Every row comes from one small tree of marks. The marks that hang from a mark follow it in brackets, in alphabetical order. Every link used is in the known rows. Which tree was each row made from?
(in the rows, 128 means zero)
Known rows:
sikigi{vora{kitip zukedag{boge rokef}}}: 126,168,117,123,144,147,144,132,135,163,110,127,118,88,142,148,113,172,171,93,121,140,109,127
rokef{zukedag}: 124,186,124,137,124,127,133,147,132,106,114,139,134,106,127,133,108,129,116,121,126,134,101,120
boge{zukedag{lemus vora}}: 120,159,128,123,157,122,114,175,140,131,100,132,119,80,125,132,121,133,108,139,102,115,138,115
mepin{sikigi{vora{zukedag{lemus}}}}: 114,144,113,133,207,139,132,134,124,148,114,134,135,93,131,104,117,153,126,114,114,118,134,126
kitip{vora{zukedag{boge lemus rokef}}}: 122,192,103,121,120,130,121,139,123,160,106,133,119,78,149,158,113,120,156,120,117,122,128,120
sikigi{vora{zukedag}}: 124,139,106,136,158,124,140,131,127,144,116,130,132,102,133,116,108,165,147,111,123,134,127,133
mepin{sikigi{vora{zukedag}}}: 115,136,114,133,208,138,141,132,121,142,114,136,136,95,130,97,113,152,141,111,121,135,133,130
lemus{lapan zukedag{rokef vora}}: 95,213,121,126,139,132,90,169,161,144,107,148,102,85,132,139,129,126,186,144,92,121,121,97
lapan{lemus{zukedag{boge vora{kitip}}}}: 110,191,129,119,155,147,116,154,158,149,101,141,101,110,128,155,114,131,136,110,105,167,133,101
zukedag{rokef vora}: 122,189,128,131,128,130,127,154,129,145,110,139,91,89,139,100,135,134,175,147,114,158,116,126
mepin{sikigi{vora{zukedag{lemus{lapan} rokef}}}}: 111,155,112,132,203,141,117,140,136,151,112,133,126,81,133,107,121,152,154,117,109,111,124,117
zukedag{lemus rokef}: 117,188,126,135,130,134,111,149,125,143,108,136,109,87,138,140,141,127,149,129,102,108,109,111
zukedag{vora}: 116,170,133,134,138,127,127,149,132,138,110,140,103,106,132,94,127,136,125,140,116,153,137,129
zukedag{boge lemus{lapan} vora{kitip}}: 106,210,141,119,131,151,89,153,174,162,94,128,88,83,133,158,137,146,101,124,97,107,134,103
mepin{sikigi{vora{kitip zukedag{lemus{lapan}}}}}: 107,146,121,135,205,149,120,136,141,156,111,129,141,93,133,98,116,161,127,99,112,116,132,117
kitip{vora{zukedag{boge}}}: 121,169,105,123,124,128,133,131,121,150,107,136,131,94,142,143,102,121,146,113,126,139,137,128
lapan{lemus}: 123,140,128,134,151,132,121,138,141,130,110,140,119,123,127,113,117,124,134,106,121,167,127,113
vora{zukedag{lemus rokef}}: 119,179,130,131,116,124,118,133,132,157,112,131,119,76,141,134,122,139,152,128,112,117,117,115
rokef{zukedag{boge lemus vora{kitip}}}: 122,234,134,122,120,145,119,156,156,131,101,127,101,87,131,165,115,145,83,125,112,121,111,114
vora{kitip sikigi zukedag{boge lemus rokef}}: 112,195,160,119,159,167,120,130,147,175,105,141,120,71,145,163,126,175,140,112,110,120,119,110
vora{zukedag{boge}}: 119,166,133,120,116,131,135,122,134,147,111,136,119,84,136,163,111,140,138,114,122,133,126,121

Which tree is each row?
114,166,118,125,150,147,116,134,155,164,107,123,124,90,137,157,114,175,127,94,111,109,125,114  sikigi{vora{kitip zukedag{boge lemus{lapan}}}}
115,139,121,135,205,148,145,130,123,152,115,134,140,99,133,90,112,160,137,97,121,141,130,129  mepin{sikigi{vora{kitip zukedag}}}
122,148,107,137,160,125,127,135,132,152,112,126,129,96,135,126,111,166,127,112,117,115,131,126  sikigi{vora{zukedag{lemus}}}
115,154,116,135,172,134,129,132,115,151,114,149,148,102,142,102,104,140,139,122,127,146,147,131  kitip{vora{sikigi zukedag}}
116,217,133,136,126,139,100,160,166,130,104,126,117,96,129,120,115,145,89,128,112,116,116,105  rokef{zukedag{lemus{lapan} vora{kitip}}}
120,203,143,134,159,148,130,152,144,124,111,141,123,104,129,104,112,159,104,128,125,153,117,124  rokef{zukedag{vora{kitip sikigi}}}
118,181,115,119,159,142,129,135,119,155,110,149,127,84,149,141,109,140,173,123,124,142,128,126  kitip{vora{sikigi zukedag{boge rokef}}}
122,158,124,120,148,125,117,171,128,125,104,134,127,73,132,157,127,126,152,124,101,105,112,108  boge{zukedag{lemus rokef}}
115,216,124,121,118,138,100,152,163,113,105,134,116,85,126,192,115,129,100,119,111,91,100,98  rokef{zukedag{boge lemus{lapan}}}
96,199,140,131,180,150,121,162,141,151,108,155,122,107,133,124,121,152,131,128,99,142,139,115  lemus{zukedag{vora{kitip sikigi}}}
119,217,124,122,121,136,118,150,144,114,105,134,115,88,126,192,116,129,91,119,114,102,101,107  rokef{zukedag{boge lemus}}
116,192,152,132,167,157,127,152,135,157,108,147,100,92,143,85,137,161,163,137,113,166,123,126  zukedag{rokef vora{kitip sikigi}}
113,209,132,118,133,135,108,152,148,149,98,132,81,83,134,165,135,136,98,142,101,113,132,115  zukedag{boge lemus vora}
118,197,145,119,108,150,124,129,146,171,106,125,114,72,146,171,122,150,144,102,110,120,112,110  vora{kitip zukedag{boge lemus rokef}}
119,213,140,114,119,154,133,149,141,159,102,134,78,78,143,148,135,142,169,125,111,156,108,123  zukedag{boge rokef vora{kitip}}
123,220,136,120,120,145,134,151,150,124,104,133,106,93,131,153,111,143,105,119,123,146,106,120  rokef{zukedag{boge vora{kitip}}}
100,208,145,117,171,151,81,156,170,151,97,144,87,79,129,160,139,156,104,148,97,99,139,102  zukedag{boge lemus{lapan} vora{sikigi}}
112,179,115,126,166,140,116,135,126,159,107,146,133,89,144,149,109,141,122,122,118,120,146,121  kitip{vora{sikigi zukedag{boge lemus}}}
109,178,121,119,156,140,115,151,149,135,105,148,112,111,125,175,114,120,143,105,104,153,122,99  lapan{lemus{zukedag{boge}}}
112,173,135,118,182,136,91,181,156,136,99,143,112,64,130,134,132,147,152,149,97,108,126,101  boge{zukedag{lemus{lapan} rokef vora{sikigi}}}
113,191,127,129,156,142,115,159,152,151,104,141,103,108,133,122,118,131,165,117,104,174,123,103  lapan{lemus{zukedag{rokef vora{kitip}}}}
